In the rows, zero is written as 128.
Known rows, with every step that occurs
B-X-P-F-N: [142 161 127 147 109  75 112 133 114 103 100 152 139 134  70 161  28 108
  62 146 162 100 132 114  95]
W-X-P: [133 241 100 143 175 140  76 121 181 105 111  73 115 152  72 192  82  81
 122 167  74 134 150 105  79]
X-P: [133 182 124 119 167 117  94 117 181 126  89  72 116 147 109 169  94 103
 113 159 110 143 147 110  86]
C-B-X-N-T: [140  97 157 176 131 125  99  77 132 131  99 142 161 120 151 138 129 160
  60 131 118 125 123 112 170]
X-B: [128 153 128 119 185 148 123 137 165 123 100 109 134 154 154 147 142  80
 122 148 101 132 163 117  83]
F-N-X-J: [154 115 104  86 199 135 114 169 155  99  94  95 181 156 165 127 113 138
 170 192 119 122 154 135  93]
L-J: [143 135 135 121 121 129 132 120 177  89  73  99  86 123 155 117 120 117
 129 145 132 129 129 109 142]
F-N-X: [166  80 101  81 211 106  96 171 156  78  97 121 141 136 164 124 122 121
 151 190 128 130 156 131 121]
C-B-L-J: [130  97 124 132  87 159 115 105 137 120 155 155  92 112 158  93 122 147
 113  90 173 153 109 109 190]
F-N-X-P: [144 110  81  92 199  98  81 159 168 100  92  95 147 152 114 148  79 111
 141 177 139 134 152 125  95]
B-L-J-C: [125 105 125 119  70 146 143 101 118  99 125 124  80  99 158  89 111 115
 122  71 193 119 129  93 181]
P-F-N-X-K: [153 159  82 115 191  89  96 166 159  84 142 136 152 148 103 118  71  84
 140 163 142  96 146 146  70]
P-F-N: [153 129 131 126 158  88 125 167 144  94 116 152 135 138 136 128  90  88
 103 158 140 115 145 125 101]
P-F-N-T: [153  90 109 155 187 102 125 174 148  97  99 146 152 139 160 119  97  64
  69 154 152 109 142 105  94]
F-N-T: [160  76  96 141 211 124 112 154 175 104  77 110 143 130 172 133 129  84
  87 167 138 107 149 100 114]
L-B-X: [141 190 144  97 116 148 124 103 128  66 101  89 104 103 166 157 128 150
  92 146 142 104 125 113 133]
W-X-B-C: [125 192 119 148 143 187 116 117 147 107 110 104 133 152 107 137 127  89
 136 144  62  98 145 125 109]
J-C-B-L: [133  79 137 130 131 164 104 104  96 148 171 160 113 107 165 105 145 126
  96  64 158 157 146 119 165]
J-C-B-X-P: [128 107 145 157 121 146  90  79  85 154 108 146 118 116  98 152  93 129
  53  73 136 152 148 126 123]
W-X-N: [137 235 137 146 142 113  96 103 190  89 115  90 137 146 106 175 117 117
 145 180  64 112 142 114 139]
C-B: [152 105 143 130 185 149  91 124 151 138 124 132 119 130 160 132 151 127
 103 137  95 167 150 133 126]
B-L: [145 161 127 103 136 132 110 121 148 108 140 114 111 116 155 130 124 132
 128 150 142 128 134  99 148]
W-X: [154 213 119 133 185 144  91 136 172  87 114  99 109 135 119 164 126  88
 131 180  61 127 153 112 104]
B-L-J: [132 144 123 112  81 134 134 111 153  87 120 118  85 109 151 102 107 134
 137 124 176 122 112  91 175]
N-X-B-L-J: [111 107  91  87 117 154 130 140 138  83 132 132 122 139 165  85 109 111
 166 120 172 134 126 107 148]
X-J: [142 187 143 115 165 149 128 126 170 124  91  69 151 148 154 147 128 130
 144 169  91 129 152 120  83]
F-N: [162 115 119 117 183 114 112 148 172 102  92 118 127 128 149 145 126 107
 115 174 129 111 151 118 122]
J-C: [145 115 143 117 165 134 119 119 134 115  96 105 106 119 162 130 140  92
 111 119 117 133 165 119 115]

Rows
[101 171  89 150  83 191 137 112 117  95 151 143  99 125 120 116 106  55
 127  60 156 107 137  91 147]	W-X-B-L-J-C
[142 112 132 121 143 155  93 115 128 140 169 151 119 119 159 118 139 149
 106 117 140 157 133 115 161]	C-B-L
[133  92 102 102 195 109 122 198 127  91 127 169 171 165 147 110  90  67
 131 153 141 128 158 136  76]	P-F-N-X-B
[129  68 118 108 146 126 135 175 105  95 122 166 176 165 135  78  87 100
 140 142 140 100 142 149 106]	P-F-N-X-B-C
[ 99 108 112 128  76 171 158 106 116 113 133 139 104 121 157  94 118  81
 120  52 192 116 135  94 153]	X-B-L-J-C
[137 146 103  86 198 111  80 145 166 105  95  74 132 154 123 147  90 116
 146 175 110 161 151 124  85]	N-X-P
[132 158 112 138 151  81 107 156 154 115 112 128 141 156  87 155  51  77
  89 148 153 120 143 117  75]	X-P-F-N
[126 134 144 125 134 166 135 115 144 127  94 101 138 150 142 113 136 114
 131 135 100 106 144 131 117]	X-B-C
[132 179  68 187 184 113  89 167 159  99 116 125 155 162  73 166  44  30
  65 150 128 111 140  93  60]	W-X-P-F-N-T
[126  78 120  98 149 188 106 127  77 146 176 137 168 133 178  88 131 154
 151  83 150 168 149 134 135]	N-X-J-C-B-L
[124 187 150 108  91 182 149  90  92  94 103  71 141 113 171 147 126 147
  99  94 159  97 143 120 110]	L-B-X-J-C
[131  52 138 148 116 162 124 104 122 129 108 144  88 113 164  91 140 110
  98  62 144 159 138 128 163]	L-J-C-B
[159  89 117  94 187  84 111 190 128  75 122 155 151 145 147 109  86 100
 130 175 140 131 147 137 102]	P-F-N-X
[141 135 177 148 101 112 100  71 132 126 113 152 144 121 127 149 124 184
  90 136 105 132 124 132 179]	C-B-X-N
[144 182 173 129  95  90 117  78 148  97  83 111 137 119 124 159 108 171
 112 166 111  99 128 117 164]	B-X-N
[134 127 124 176  78 163 115  55 110 125 115 148  87  94  94 110 103 126
  76  46 160 105 126 133 146]	L-J-C-B-X-K
[132 104 150 142 159 187 119 112 115 168 122 113 154 141 167 122 149 124
 110  88 110 159 162 138 102]	X-J-C-B
[123  80 173 167  32 128 132  49 101 118  96 162 114 103 132 109 112 165
  88  59 157 124 118 127 213]	L-J-C-B-X-N
[137 115 128  87 182 156 124 140 116 110 100  80 161 143 177 113 130 121
 167 136 111 145 170 134  87]	N-X-J-C
[152  78 164 145 130 155 107  92  75 135 114 170 111  98 146 128 133 138
  65  83 126 144 151 131 147]	J-C-B-X
[132  96 181 156  88 124 111  61  96 137 117 161 139 110 131 135 129 165
  78  86 124 129 139 133 185]	J-C-B-X-N
[136  65 132 109 188 182 108 135 101 146 128 119 167 145 180  99 143 137
 146 103 109 176 167 152 103]	N-X-J-C-B
[125 100  88  95 156 114 124 187 105  91 174 187 171 154 147  99  79  84
 133 133 184 116 141 117 109]	P-F-N-X-B-L
[148 147 162 142 130 168 115  99 110 144 107 131 156 126 142 141 123 176
  96 138  96 142 136 132 115]	C-B-X-J
[130 151 154 163 110 111  94 108  93 141 130 171 130 135  82 148  55 128
  47 111 127 155 127 127 100]	C-B-X-P-F
